Each row was made from one small tree. The marks that hang from a mark follow it in brackets, in the order of their numbers. Every link used is in the known rows. Write each row's tree.
Known rows:
Q491[Q717[Q915]]: [ 1.11  0.76  0.05  1.23  1.10  3.46  2.42 -0.14  0.51  0.80 -1.57  1.65
 -1.24  1.79 -0.15  0.10 -1.55  3.50 -1.39 -0.62 -2.01  2.43  1.09 -0.10
  0.28 -0.66 -0.51  1.71 -0.25]
Q717[Q335 Q619 Q915]: [ 1.38 -0.75 -0.09  0.59  0.89  1.31 -1.02 -1.06 -0.32  0.10  1.38  0.55
 -0.54  2.87 -1.63 -0.11 -3.62  0.85 -1.66 -2.63 -0.47  1.86 -0.51 -0.79
 -1.77  1.21  0.39  2.31  0.90]
Q491[Q717[Q335 Q915]]: [ 1.59 -0.13  0.18  2.16  2.17  3.28  0.15 -1.17  2.43  1.15 -0.89  1.92
 -1.90  1.21 -0.22  0.17 -0.97  3.63 -1.60 -0.23 -0.73  2.09  0.81 -0.80
 -0.98 -0.04 -0.40  1.88  0.09]
Q915[Q619[Q979]]: [ 0.46 -1.02 -1.24 -1.01 -2.41  2.70  0.47  1.15 -1.12  0.31  0.18  1.83
  0.27  1.75 -1.75 -0.73 -2.52  0.11  0.60 -1.42 -4.63  1.78 -1.57 -0.85
 -1.48 -0.15 -1.47  1.45  0.82]
Q335[Q491[Q143 Q717[Q722 Q915]] Q619]: [ 1.73 -1.49 -0.56  3.33  3.21  3.05 -0.60 -2.16  2.01 -0.46  2.01 -2.87
  1.52 -1.11  2.27  1.74  0.52  1.15  0.20 -0.94  1.79 -1.25  2.94 -0.31
  2.06  1.95 -0.36 -0.54  0.39]
Q335[Q619]: [-0.02 -1.64  0.00  0.40 -0.56  3.65  1.54  0.19 -0.16 -0.37  0.74  2.14
  1.96  2.28 -0.96  0.18 -3.28  3.60  0.01 -1.54 -0.78  0.74 -0.72 -0.51
 -0.85  1.33 -0.43  1.37  0.47]
Q335[Q491[Q143 Q717[Q619[Q979] Q915]]]: [ 0.61 -0.80 -1.00  1.55  3.03  0.78 -1.10 -1.21 -0.75 -0.61  2.18 -1.80
 -1.27 -0.65  1.97 -0.08 -1.01 -1.72 -1.48 -1.82 -2.52  1.38  1.47 -0.61
  1.61  1.36 -0.35  0.53  0.13]
Q717[Q335[Q491] Q619 Q722 Q915]: [ 2.75 -1.66 -0.87  0.84  1.26  1.91 -1.55 -3.04  0.62  0.29  2.82 -2.47
  0.30  2.49  0.65  0.77 -2.26 -0.66 -1.05 -2.53  2.93  0.33  1.02 -0.06
 -0.02  3.35  0.94  1.00  0.42]
Q143[Q619[Q979]]: [-1.11 -0.21 -0.09 -1.47 -1.06  1.71  1.57  0.31 -1.60  1.03  0.00  3.38
 -0.94  2.38 -1.22 -0.82 -3.00  0.41 -0.95 -1.29 -4.07  2.04 -1.15 -0.73
  0.68 -1.05 -0.65  1.01  0.66]
Q335[Q619[Q717 Q979]]: [-2.16 -1.61 -2.11  1.53 -1.02  1.48  2.56  0.04  0.07 -0.82 -0.36  1.24
  0.26  0.61 -2.14 -0.35 -3.63  1.18 -0.08 -0.83 -0.30  0.56 -1.95 -1.02
 -0.75  0.79 -1.21  0.38 -0.67]
Q491[Q335[Q619[Q717]]]: [-0.41 -0.85 -3.07  1.81 -0.51  2.90  2.35 -1.45 -0.54 -0.13 -0.47  0.15
  2.14  1.49 -2.41  0.11 -3.12  5.55  1.25 -0.20  1.70  0.84 -0.63 -0.82
  0.19  1.03  0.50  1.33 -1.53]
Q717[Q335]: [ 0.58 -1.04 -0.93 -0.01  0.20  3.49 -0.27 -0.84  1.13  1.70  0.29  2.62
  0.05  2.05 -1.14 -0.68 -2.58  3.59 -1.14 -1.48 -0.45  2.43 -1.22 -1.23
 -2.45  0.82  0.07  2.42  0.11]
Q335[Q491[Q143] Q619[Q717[Q722] Q979]]: [-1.63 -2.66 -3.40  1.77  0.53  0.90 -0.08 -1.80  1.31 -0.77  1.61 -3.04
  1.58 -1.55  0.74  0.45 -1.61 -1.32  0.63 -1.52  3.31 -0.88  0.00 -1.19
  1.13  2.58 -0.30 -1.16 -0.78]
Q619[Q717[Q335 Q915] Q979]: [-0.82  0.28 -1.83  1.65  0.11  0.37  1.18 -1.34  2.20  0.45 -1.95  0.10
 -3.08  0.76 -2.39 -0.55 -3.25  0.14 -0.73 -0.53 -0.30  2.47 -1.51 -1.29
 -2.18  0.03 -0.79  1.39 -0.20]
Q335[Q619[Q717[Q722 Q915]]]: [-0.34 -0.62 -1.74  2.50 -0.98  1.66  2.31 -1.43  1.01 -0.92 -0.79 -1.50
  1.10  1.25 -1.72  1.30 -2.80  1.91  0.06 -0.86  3.45 -0.28  0.40 -0.01
 -0.16  1.15 -0.57 -0.44  0.01]
Q619[Q717[Q335 Q722 Q915] Q979]: [-0.78 -0.20 -1.72  1.83 -0.16 -0.55  1.03 -2.26  3.07 -0.13 -1.16 -1.53
 -2.52  0.55 -1.90 -0.30 -2.63 -0.38 -1.01 -0.93  2.23  0.79 -0.67 -1.31
 -1.74  0.24 -1.14  0.23 -0.49]
Q915[Q619[Q717[Q335[Q491]] Q979]]: [ 0.85 -1.44 -4.75  0.71 -0.52  2.88 -1.09 -1.07  0.19  1.73 -0.52 -0.44
 -0.12  0.41 -1.81  0.08 -1.46 -1.32  1.39 -0.84 -0.93  1.86 -1.61 -1.33
 -1.22  2.92 -0.11  1.29  0.13]
Q915[Q619]: [ 1.28 -1.03 -1.73 -0.84 -1.85  4.73  0.51  0.88 -1.52  1.40 -0.18  2.67
  1.47  2.71 -1.53  0.16 -1.98  2.12  0.80 -1.68 -3.54  2.50 -1.11 -0.49
 -1.42  0.54 -0.47  1.95  0.70]
Q915[Q619[Q717 Q979]]: [-1.01 -0.66 -4.11  0.10 -2.62  2.46  1.48  0.83 -0.99  0.56 -1.47  1.38
 -0.04  1.25 -2.53 -0.24 -2.40 -0.29  0.82 -0.91 -2.69  2.16 -2.23 -0.88
 -1.44  0.22 -1.09  1.19 -0.53]

Write each row's tree:
[ 1.61 -2.20 -1.86  0.24  1.30  3.59 -1.49 -2.22 -1.00  1.15  2.42  0.08
  0.77  2.45  0.39  0.17 -2.72  0.38 -1.10 -2.94  0.98  1.63 -0.80 -0.53
 -0.89  3.82  1.42  2.17 -0.15]
Q717[Q335[Q491] Q619]
[ 0.34 -1.38 -4.65  0.96 -0.92  4.40 -0.63 -0.67  0.07  1.53 -1.33  1.66
  0.71  1.69 -2.91  0.26 -1.37  1.61  0.76 -1.19 -0.36  2.22 -1.93 -1.42
 -3.05  1.47  0.30  2.07 -0.05]
Q915[Q619[Q717[Q335]]]
[ 0.02 -3.11 -1.28  1.70  2.22  0.14 -3.34 -2.35  1.78 -0.83  3.75 -0.33
 -0.99 -1.39  1.37 -1.16 -0.24 -1.02 -3.38 -1.23  0.81 -1.10  0.29 -1.97
 -0.71  0.50 -0.84  0.88 -0.76]
Q491[Q143 Q717[Q335 Q619[Q979] Q722]]
[-0.73 -1.89 -3.28  1.37 -0.75  1.63  1.91 -1.85  0.99 -0.54  0.74 -2.15
  1.19 -0.02 -0.28  0.68 -2.81 -0.38  0.63 -0.74  2.87 -0.72 -0.42 -0.38
  0.74  2.98 -1.14 -0.79 -1.25]
Q335[Q491 Q619[Q717[Q722] Q979]]
[-1.61 -0.01 -1.12  2.31 -0.59  0.72  2.85 -0.23  0.65 -1.42 -1.37 -0.32
 -0.81  0.80 -2.43  0.29 -4.00  0.32  0.55 -0.97 -0.50  0.54 -1.07 -0.76
 -0.31  0.52 -1.47 -0.04 -0.15]
Q335[Q619[Q717[Q915] Q979]]
[-2.55  0.04 -2.95 -0.45 -1.01  1.38  2.32  0.08 -1.35  0.96 -1.37  2.63
 -1.28  1.86 -1.88 -0.50 -3.01  0.36 -0.85 -0.60 -2.42  2.57 -1.74 -0.74
  0.36 -0.71 -0.29  0.51 -0.30]
Q143[Q619[Q717 Q979]]
[-0.06 -0.38 -0.69  0.30  3.14  0.74 -2.62 -1.55  0.71  1.35  1.50 -0.99
 -1.69  0.16 -0.11  0.12 -0.81 -1.34  0.30 -2.04 -2.63  1.59  0.59 -1.16
  1.06  0.84  0.96  0.42  2.11]
Q717[Q335[Q491[Q143[Q619[Q979]]]] Q915]
[ 0.88 -0.37 -1.76  1.24  2.32  2.76 -0.15 -1.36 -0.06  0.96  0.57  0.87
  0.58 -0.32  0.59 -0.54 -0.42  6.32 -0.48 -0.02 -1.00  2.10  1.29 -1.16
  1.09 -1.05  0.59  2.31 -1.77]
Q491[Q143 Q335 Q717]
[-0.05 -3.26 -0.26  3.10  2.09  1.23 -2.25 -1.95  3.84 -1.41  3.25 -0.14
 -0.26 -2.36  0.59 -0.30  0.13  0.49 -1.37  0.12  0.98 -2.75  0.84 -2.01
 -0.31  0.52 -1.37  0.14  0.00]
Q491[Q143 Q717[Q335[Q619[Q979]] Q722]]
[ 1.51 -1.52  0.95  1.85  0.42  2.19 -0.21 -2.08  2.40 -0.61  1.59 -0.96
  0.55  1.54 -1.25  0.83 -2.30  2.12 -0.20 -1.19  2.53 -1.30  0.63 -0.78
 -1.05  1.32 -0.84  0.35  1.20]
Q717[Q335[Q619] Q722 Q915]
[ 0.93 -1.93 -2.34  0.51  2.69  3.30 -2.67 -1.90  1.32  2.25  1.71 -0.25
  0.71  0.25  0.75  0.06 -0.86  2.09 -0.38 -2.47  0.18  2.41 -0.14 -1.47
 -0.92  2.48  1.45  1.99  0.21]
Q717[Q335[Q491[Q143]]]
[ 2.74 -1.00 -0.98  0.52 -1.15  3.04 -1.55 -0.91  1.05  0.78  0.52 -0.56
  0.44  2.08 -1.51  0.83 -0.65  0.73  0.65 -1.55 -0.15  0.26  0.35 -0.79
 -2.06  0.79 -0.74  1.28  1.29]
Q717[Q335 Q722 Q915[Q619]]
[ 1.63 -1.20  0.56  2.05  1.49  0.23 -0.87 -2.39  1.92 -1.33  2.19 -0.86
 -2.40  0.42  0.48 -0.28 -1.90 -1.52 -2.53 -0.58  0.46 -0.68  0.77 -0.83
 -0.16  0.36 -1.69  0.76 -0.21]
Q491[Q717[Q335 Q619[Q979] Q722 Q915]]
[ 0.89 -0.94 -2.35  1.14  2.97  4.20 -0.61 -1.23  0.39  1.81  0.99  0.55
  0.78 -0.44  2.11  0.30 -0.02  2.93 -0.95 -1.17 -1.24  2.22  1.35 -0.79
  0.96  1.58  0.86  1.35 -0.88]
Q335[Q491[Q143 Q717]]
[ 0.98 -3.01 -0.09  1.23 -0.12  3.22 -0.46 -2.02  2.19 -0.18  2.38  0.33
  1.81  1.39 -0.95  0.49 -2.06  2.96 -0.46 -1.17  2.94 -1.84 -0.18 -1.10
 -1.57  1.79 -0.54  0.81  0.49]
Q717[Q335[Q619] Q722]
[-1.79 -1.83 -2.38  1.77 -1.79  0.48  2.36 -1.14  1.18 -1.49  0.34 -0.71
  0.71  0.44 -1.49  0.06 -3.22  0.51 -0.37 -0.72  2.43 -0.94 -1.09 -1.14
 -0.44  1.01 -1.75 -0.47 -1.05]
Q335[Q619[Q717[Q722] Q979]]
[ 1.38 -1.41  0.11  2.28 -0.12  1.45  1.76 -2.16  1.28 -1.54  1.99 -0.37
  0.68 -0.17  0.11 -0.33 -1.67  3.98  0.19  1.24  0.75 -2.22  1.27 -0.84
  1.87 -0.38 -1.73  0.49 -1.69]
Q491[Q335[Q619[Q979]] Q717[Q722]]
[ 2.03 -1.57  0.94  1.79  0.81  0.38 -0.45 -2.67  2.61 -0.73  2.53 -2.68
 -0.08  0.25 -0.28  0.93 -2.16 -0.57  0.80 -0.81  1.90 -1.67  0.86 -0.65
  0.33  2.81 -1.43 -0.29  1.06]
Q717[Q335[Q491 Q619[Q979]] Q722 Q915]
[-1.23 -0.77 -1.12  1.80 -1.29 -0.08  2.74 -1.05  1.53 -1.86 -0.38 -1.82
 -0.44  0.46 -1.81  0.43 -3.43 -0.30  0.20 -0.54  1.78 -0.76 -0.33 -0.55
 -0.05  0.48 -2.04 -1.02 -0.24]
Q335[Q619[Q717[Q722 Q915] Q979]]
[ 0.17 -1.32 -0.18  2.37  3.31 -0.22 -2.69 -1.39  1.16 -0.98  2.13  0.10
 -2.42 -0.92  0.07 -0.69 -0.75 -1.45 -2.58 -1.23 -2.10  0.68  0.42 -1.61
 -0.68 -0.02 -0.36  1.71  0.41]
Q491[Q143 Q717[Q335 Q619[Q979] Q915]]
[ 0.52 -1.10  0.33  0.99 -0.89  0.90  1.72 -1.02 -0.42 -1.06  1.33  0.39
  0.90  1.36 -2.15 -0.79 -3.76  4.09  1.27  0.06 -1.46 -0.37 -0.33 -0.78
  0.31 -0.10 -1.08  1.66 -0.56]
Q491[Q335[Q619[Q979]]]
[ 1.56 -2.31 -0.66  2.29  2.78  2.29 -2.67 -3.00  2.62 -0.13  3.09 -3.31
  1.75 -0.14  0.53  1.46 -0.52  0.74  0.63 -2.07  3.45 -1.42  1.63 -0.91
 -0.12  3.18  0.73  0.03  1.44]
Q717[Q335[Q491[Q143] Q619] Q722 Q915]
[ 0.72 -1.80  1.82  2.09 -0.31  0.04 -0.09 -1.71  3.16 -1.44  1.72 -0.90
 -0.76  0.38 -1.68  0.30 -2.88  0.29  0.06 -0.99  1.56 -1.88  0.09 -1.19
 -1.15  0.82 -1.83  0.22  1.26]
Q717[Q335[Q619[Q979]] Q722 Q915]
[ 0.52 -1.85 -0.04  0.25  0.04  2.28  1.38 -0.48  0.06 -0.17  1.64 -0.03
  1.11  0.89 -0.09  0.17 -3.42  0.77  0.92 -1.47 -1.22  0.18 -0.78 -0.48
  0.74  2.43 -1.05  0.78  0.51]
Q335[Q491 Q619[Q979]]
[-1.23 -0.13 -1.85  0.83 -0.27 -0.33  0.34 -2.34  1.57  0.31 -0.76 -0.32
 -2.56  1.37 -1.90  0.10 -1.89 -0.66 -0.82 -0.56  1.23  0.56 -0.33 -1.06
 -0.02 -0.06 -0.46 -0.66  0.56]
Q143[Q619[Q717[Q335 Q722 Q915] Q979]]
[ 1.12 -0.99 -0.06  1.82  0.42  2.16  1.81 -1.01  0.23 -1.03  1.14  1.16
  0.13  0.13 -0.75 -0.28 -2.25  4.64  0.66  1.30 -1.83 -0.60  0.68 -0.93
  1.34 -0.46 -1.21  1.35 -1.28]
Q491[Q335[Q619[Q979]] Q717]
[-2.15  1.16 -2.83  0.83  1.14 -0.87  0.58 -1.49 -1.10  0.36 -0.99 -1.11
 -1.45  0.06 -2.01 -0.27 -1.85  1.71  1.00 -0.48 -1.89  2.32  0.41 -1.07
  1.81 -1.95  0.77  0.59 -0.24]
Q491[Q143[Q619[Q717[Q915] Q979]] Q335]
[ 0.75 -2.98 -1.30  1.84  2.64  3.87 -2.73 -1.88  1.29  0.79  2.76 -0.57
  2.23 -0.38  0.05  0.76 -0.61  1.91  0.81 -1.90  1.08  0.21  0.10 -1.56
 -0.40  3.28  1.19  1.19  0.82]
Q717[Q335[Q491[Q143] Q619]]
[-2.12  1.24 -1.68  0.47 -0.65  0.62  2.69 -0.17 -1.09  0.52 -2.13  1.19
 -2.05  2.13 -2.00 -0.13 -3.36 -0.09 -0.60 -0.96 -2.39  2.87 -0.85 -0.26
  0.69 -0.93 -0.17  0.15  0.46]
Q143[Q619[Q717[Q915] Q979]]
[-1.36 -0.63 -3.40  1.41  1.83  1.28 -1.61 -2.58  1.53  1.13 -0.15 -1.17
 -0.78  0.45 -0.76  0.73 -0.12  0.25 -1.08 -1.71  2.22  1.06  0.61 -1.36
 -0.37  0.23  1.30 -0.26  0.65]
Q491[Q143[Q619[Q717[Q335 Q722 Q915]]]]
[ 1.74 -1.16 -1.89  0.53  2.01  1.57 -3.63 -0.89  0.82  0.87  1.64 -2.10
 -0.67 -0.48 -0.90  0.33 -0.30 -2.22  1.90 -1.88 -3.09  1.52 -0.04 -1.18
 -0.79  1.76 -0.27  1.40  2.15]
Q717[Q335[Q491[Q143]] Q915[Q619[Q979]]]
[ 1.27 -0.42 -0.06 -0.43 -2.44  0.94  0.48  0.17  0.28 -0.26  0.08 -0.92
 -0.51  1.72 -1.54  0.29 -2.18 -1.42  0.79 -1.44 -2.56  0.63  0.07 -0.38
 -0.85 -0.53 -2.24  0.36  1.17]
Q717[Q722 Q915[Q619[Q979]]]
[ 0.36 -2.37 -1.70  0.88  1.83  2.22 -1.24 -1.32 -0.27 -0.60  2.72  0.13
  1.26  0.11  2.20 -0.19 -0.36  0.89 -3.00 -2.13  1.03  0.13  1.02 -1.14
  0.25  0.64  0.03  0.82 -0.73]
Q491[Q143 Q717[Q619 Q722]]
[ 0.90 -0.83 -2.31  2.20  0.24  2.53  1.99 -2.07  1.03 -0.11 -0.26 -3.17
  1.66  1.26 -0.22  2.00 -2.45  0.86  1.14 -1.34  4.01 -0.04  1.10  0.20
  0.77  3.46  0.04 -0.84 -0.49]
Q335[Q491 Q619[Q717[Q722 Q915]]]
[ 0.94 -0.05 -0.06 -0.60 -1.63  1.71  0.88  0.95 -0.49 -0.12 -0.76  0.51
 -0.84  1.89 -2.15 -0.06 -2.58 -1.12  1.08 -1.49 -4.78  2.18 -0.69 -0.42
 -1.12 -0.51 -1.63  1.21  1.50]
Q717[Q915[Q619[Q979]]]
[ 0.66 -2.13 -2.16 -0.32  2.24  3.06 -3.31 -2.81  0.70  2.13  3.00 -0.32
  1.12  0.69  1.48  0.77  0.23  0.70 -0.73 -2.08  1.67  0.54  0.90 -0.99
  0.78  2.27  1.93  0.24  0.91]
Q717[Q335[Q491[Q143[Q619]]] Q722]
